What can hang from each mark
U: Q
Z: Q V
J: D Q
Q: J U
L: D F N
N: L
D: F J L
F: D L

Every row comes from one small tree of marks. The marks that hang from a mark follow it in brackets, in alphabetical order. Every link used is in the known rows. Which tree was each row made from?
Known rows
F(D(J L)): [ 2.297 -1.250  1.423  2.665  0.534  2.197  0.433  0.272  1.508 -0.600
  0.364 -0.630 -2.056 -1.418  1.428  0.118  0.426  1.998  0.475 -3.697
 -1.158  0.048]
Z(Q(J(D) U) V): [ 2.358 -2.082  5.064  5.228 -0.363  0.544 -1.853 -1.041  2.067 -0.134
 -0.223 -1.877 -1.588 -0.081  1.672  1.883 -0.247 -0.475  3.760 -3.820
 -3.264 -1.335]
U(Q): [ 2.245  1.106 -0.152  1.173  0.243 -0.338 -1.251 -0.341  1.275 -1.866
 -1.406 -1.316 -2.013  0.770 -0.765  0.139  0.418  0.371  1.850 -1.251
 -0.776 -0.271]
Z(Q(J(D(L)) U) V): [ 2.260 -2.308  4.970  5.009 -0.896  0.323 -1.421 -0.890  2.428  0.121
 -0.071 -1.742 -1.976 -0.527  1.429  2.770 -0.130  0.325  3.605 -4.354
 -3.249 -1.226]
L(D(J) F N): [ 0.866 -0.327 -1.391  5.570  3.026 -0.730  0.206 -1.702 -2.482 -3.148
 -2.357 -3.931 -5.279  1.938 -2.611 -2.569  6.407 -3.680 -2.238 -1.056
  0.761 -5.488]
U(Q(J)): [ 1.871 -0.028  0.409  3.187  0.821  0.485 -0.385 -0.593  1.379 -1.684
 -1.767 -2.450 -2.560 -0.467 -0.786  0.893  0.437  0.267  3.066 -1.660
 -1.266 -1.087]
J(D(F) Q(U)): [ 4.149  2.888  3.766  4.525 -3.433 -0.134 -2.223  0.576  0.992 -1.017
 -1.524 -0.351  1.377 -1.954  0.032  2.297 -1.674 -0.707  0.535 -6.819
 -2.209 -4.662]
Q(J): [ 0.478 -1.684  1.179  4.182  1.290  2.191  0.986 -0.118  1.916 -0.562
 -1.500 -1.613 -0.970 -1.851  0.070  1.517 -0.523 -0.604  2.495 -2.388
 -2.529 -1.790]
D(F): [ 0.256  2.456  0.730  4.368  0.982  1.939 -1.640 -0.968  1.581 -0.840
 -0.870 -0.293 -0.028 -3.524 -0.257  1.850  0.007 -1.123  0.690 -2.702
 -3.034 -3.252]
F(L(D(J) N)): [ 0.754 -2.554 -0.449  2.404 -0.358  0.946  1.529 -0.798  0.643  0.835
 -1.649 -0.389 -4.129 -0.438 -1.457 -2.137  3.878 -1.756  1.165 -2.689
 -1.608 -1.868]
Q(J(D)): [ 1.566 -2.612  1.825  5.127 -0.003  3.592  1.515  0.223  2.523 -0.412
 -2.126 -1.316 -0.686 -2.959 -0.125  0.625 -1.166 -0.624  2.489 -3.977
 -2.289 -3.199]
N(L(D)): [ 0.502 -1.376 -0.619  1.689 -1.932  1.836  1.163  2.008 -0.106 -1.693
 -1.043  0.896 -2.139 -1.810  0.024 -0.605  1.834 -0.965  1.804 -3.027
 -0.811 -3.645]
D(F J): [ 0.839  2.371  1.635  6.668  1.643  1.649 -2.132 -2.064 -1.302 -0.447
 -0.228 -2.415 -0.232 -2.762 -0.421  1.877  1.581 -0.927 -0.239 -3.742
 -3.160 -2.465]
L(D): [ 0.888 -0.732 -1.332  0.711  1.060  0.671  0.075 -0.078  0.580 -2.804
 -1.437 -1.787 -3.012  0.988 -0.621 -2.598  1.738 -0.688  1.191 -2.066
 -1.128 -2.185]
F(D(J(Q)) L(N)): [ 3.113 -1.712  1.838  2.972 -1.283  1.580  0.840  0.281  1.953  2.156
 -0.928 -0.289 -2.936 -1.385  1.297 -1.042  2.368 -0.668  0.856 -3.884
 -0.733 -1.119]
D(F J(Q) L(N)): [ 2.496  3.129  1.188  6.957 -1.382 -1.864 -0.560 -0.554 -0.504  2.629
 -0.477 -4.134 -2.434 -2.633 -1.764  5.461  4.050 -0.037 -2.076 -6.017
 -1.949 -3.393]
N(L(D(F J(Q)))): [ 1.194  0.578  0.233  3.978 -2.294  1.207 -0.109  1.346 -1.559 -1.220
 -0.886 -1.194 -2.050 -2.771  0.009  0.880  2.908 -1.042  0.968 -4.667
 -0.973 -4.844]
L(F(D) N): [ 1.297 -0.093  0.061  4.644  2.360  1.119  0.303 -0.282  1.416 -1.826
 -1.948 -0.233 -2.963 -0.250 -0.454 -1.026  2.802 -3.118 -1.576 -0.155
  0.659 -4.544]
Z(Q(J(D(L(F))) U)): [ 3.352 -0.678  4.307  4.496 -0.441  0.099 -1.003 -1.332  1.132 -1.880
 -1.072 -2.063 -1.992 -2.230  0.717  2.637 -0.207  0.112  2.332 -3.657
 -0.962 -1.784]
Z(Q(J) V): [ 1.691 -1.700  3.117  3.856  0.327  0.531 -1.428 -0.860  3.290  1.061
 -0.604 -4.098 -2.485 -0.287  2.024  2.666  0.948 -0.243  2.976 -2.676
 -2.099 -1.056]
U(Q(J(D))): [ 2.625 -0.698  0.868  3.906 -0.047  1.485 -0.030 -0.335  1.808 -1.580
 -2.196 -2.264 -2.355 -1.175 -0.886  0.290 -0.017  0.282  3.041 -2.744
 -1.134 -2.069]
D(J(Q(U)) L): [ 2.865  1.085  2.595  2.859 -2.047 -2.730 -0.616 -0.012 -1.127  0.120
  0.345 -2.057 -0.870  0.608 -0.503  4.508  0.854  2.255 -0.691 -5.861
 -1.701  0.437]
F(L(D(J(Q(U))) N)): [ 1.499 -1.642  0.540  2.420 -1.164 -0.503  0.822 -0.630 -0.127  0.500
 -1.460 -0.282 -3.674  0.377 -1.363 -1.466  3.584 -1.730  1.238 -3.459
 -1.757 -1.808]
N(L(D(J) F)): [ 0.148 -0.848  0.020  3.523 -0.922  1.666  0.325  0.561 -1.838 -3.554
 -1.360 -0.212 -2.499 -1.882 -0.312  0.067  2.961 -1.221  0.130 -3.022
  0.452 -5.280]

Write each row's tree
[ 2.018  2.742  3.109  6.684 -1.105 -0.806 -2.128 -1.754 -1.596  1.287
 -0.513 -1.520 -0.806 -2.361 -0.794  2.978  2.597 -1.638  0.061 -5.383
 -3.227 -2.925]
D(F(L(N)) J(Q(U)))
[ 4.338  0.952  2.999  3.593 -4.140 -1.906 -0.080  1.220  1.324 -0.755
 -1.926 -0.121 -0.612 -0.350 -1.202  3.101 -0.144 -0.093 -1.054 -6.434
 -0.264 -4.426]
J(D(L(F N)) Q(U))
[ 1.055 -0.430  0.544  5.327  0.651 -0.852  0.944 -1.138 -0.771 -0.011
 -0.776 -2.108 -3.112 -0.440 -2.167  3.076  3.781 -0.056 -2.535 -3.175
 -0.397 -2.171]
D(J L(F N))
[ 3.334  0.047  2.450  2.531 -0.667  0.308 -0.413  0.643  0.775 -0.811
  0.461 -0.881 -1.572 -0.468  1.639  1.122  0.149  2.115  0.416 -4.729
 -1.073  0.016]
F(D(J(Q(U)) L))
[ 1.466  1.120 -0.063  2.892  1.313 -0.999 -1.610 -1.613 -1.851 -4.971
 -2.199 -4.709 -3.327  1.413 -0.765 -0.585  3.463 -0.933 -1.617 -3.102
  1.343 -4.977]
L(D(J(Q)) F)
[ 4.677  1.183  3.518  2.417 -3.799 -0.811 -1.202  1.336  1.073 -0.988
 -1.600 -0.066  1.288  0.377  0.253  1.258 -2.097 -0.247  0.614 -6.162
 -1.301 -2.767]
J(D Q(U))
[-0.073  1.013  0.692  4.638 -0.132  2.159 -0.384 -1.146  2.380  1.182
 -1.338  1.017 -1.343 -4.489 -0.918  1.543  1.452 -1.963  1.084 -2.866
 -3.211 -3.655]
D(F(L(N)))
[ 3.048 -1.587  2.583  3.297 -1.177  1.130  0.466  0.062  1.157  1.506
 -0.535  0.715 -2.558 -0.929  1.157 -1.192  2.031 -0.765  1.278 -3.892
 -1.345 -0.766]
F(D(J(Q(U))) L(N))
[ 2.533 -1.382  0.890  3.713  0.732  1.628  1.098  0.521  1.228  0.517
  0.168 -0.841 -2.969 -0.903  0.683 -0.305  1.909  0.762 -0.073 -3.175
 -1.120 -0.409]
F(D(J L(N)))
[ 2.341 -2.590  3.515  4.339 -1.102  1.289 -0.618 -0.473  4.085  1.497
 -0.886 -3.737 -2.695 -1.472  1.650  2.945  0.576  0.581  2.796 -4.291
 -1.935 -1.902]
Z(Q(J(D(L))) V)
[ 1.574 -1.432  4.580  4.543  0.521 -0.435 -2.221 -1.264  1.639 -0.254
  0.215 -2.075 -1.777  0.654  1.789  2.490  0.251 -0.500  3.811 -2.760
 -3.424 -0.311]
Z(Q(J U) V)
[ 4.050  1.632  2.247  4.060 -4.391  0.926 -0.551  0.881  3.159  1.750
 -2.673 -1.424 -0.221 -3.620 -0.256  2.221 -0.018 -1.086  0.028 -6.897
 -0.972 -5.623]
J(D(F(L(N))) Q)
[ 1.754 -1.066 -1.725  4.507  2.014 -0.671  1.074 -0.396 -2.037 -0.224
 -1.396 -3.767 -4.927  2.557 -2.273 -3.462  5.865 -3.146 -0.518 -1.763
 -1.088 -2.577]
L(D(J) N)
[ 1.190 -1.564  0.486  0.519 -1.552  0.781  0.267 -0.756  1.073 -0.423
 -1.564 -0.964 -2.758 -0.818 -0.146 -0.798  1.830  0.182  1.609 -4.139
 -1.216 -1.463]
F(L(D(J(Q))))
[ 2.288  1.932 -0.383  6.524  1.180 -1.869 -0.824 -0.811 -2.889 -0.445
 -1.278 -4.296 -4.270  1.194 -2.272 -1.476  5.987 -3.492 -0.666 -3.438
 -1.905 -4.496]
L(D(F J(Q(U))) N)
[ 4.003  2.455  3.614  4.131 -4.515 -0.641 -1.313  0.862  1.726 -0.452
 -1.201 -0.104  0.567 -2.902 -0.472  4.095 -1.508  0.952  0.270 -7.921
 -2.132 -4.423]
J(D(F L) Q(U))
[ 3.533  0.359  1.912  2.586  0.302  1.234 -0.962  0.545  0.814 -0.683
 -0.231 -2.176 -1.062  0.051  2.273 -0.611  0.338  0.564  0.332 -3.635
 -0.508 -0.585]
F(D(J(Q)))
[ 2.345  0.666  0.757  5.436  1.794 -0.014 -0.272 -0.431  0.056 -1.337
 -1.822 -2.153 -2.910  0.511 -0.333 -0.246  3.631 -2.841 -2.336 -1.381
  1.091 -4.442]
L(F(D(J(Q))) N)
[ 3.066  1.712  2.812  3.400 -0.564 -1.994 -1.919 -0.412 -2.222 -0.683
 -0.170 -2.431  0.369  2.005  0.230  1.870  0.614 -0.096 -0.240 -4.357
 -1.820  0.071]
D(J(Q(U)))
[ 2.451  3.340  2.261  7.423 -1.216 -2.527 -1.118 -0.831 -1.675  1.658
  0.097 -2.767 -1.928 -1.940 -1.935  5.325  3.529 -0.194 -1.530 -6.077
 -2.895 -2.921]
D(F J(Q(U)) L(N))
[ 1.947 -1.486  1.323  2.818 -1.920  2.517  1.025  0.268  3.160 -1.434
 -1.941  0.699 -0.787 -2.904 -0.877  1.469 -1.014  0.962 -0.408 -4.754
 -0.464 -3.843]
J(D(L(F)))
[ 2.365 -0.791  0.562  4.787 -0.108  0.848  0.582 -0.499  1.847 -1.510
 -2.519 -2.375 -3.491 -1.479 -1.819  1.188  1.296  0.037  1.903 -2.726
 -0.416 -3.287]
U(Q(J(D(L(F N)))))
[ 2.270  0.829  1.458  5.761  1.906 -0.478 -0.681 -0.665 -0.752 -2.011
 -1.414 -1.168 -2.576  0.949 -0.431 -0.314  3.283 -2.965 -1.937 -1.421
  0.428 -4.103]
L(F(D(J(Q(U)))) N)
[ 1.164 -2.365  3.640  6.905  0.056  1.539  1.177 -0.495  0.368 -2.138
 -1.203  1.533 -0.986 -2.073 -1.490  1.686 -0.833 -0.818  2.414 -4.183
 -3.466 -3.361]
Q(J(D(L(F N))) U)
[ 4.241  2.304  3.150  5.210 -4.249 -1.171 -0.650  1.063  1.481  0.654
 -1.402 -0.290 -0.311 -2.400 -1.250  3.678 -0.037 -0.290 -0.287 -7.394
 -2.035 -4.919]
J(D(F L(N)) Q(U))
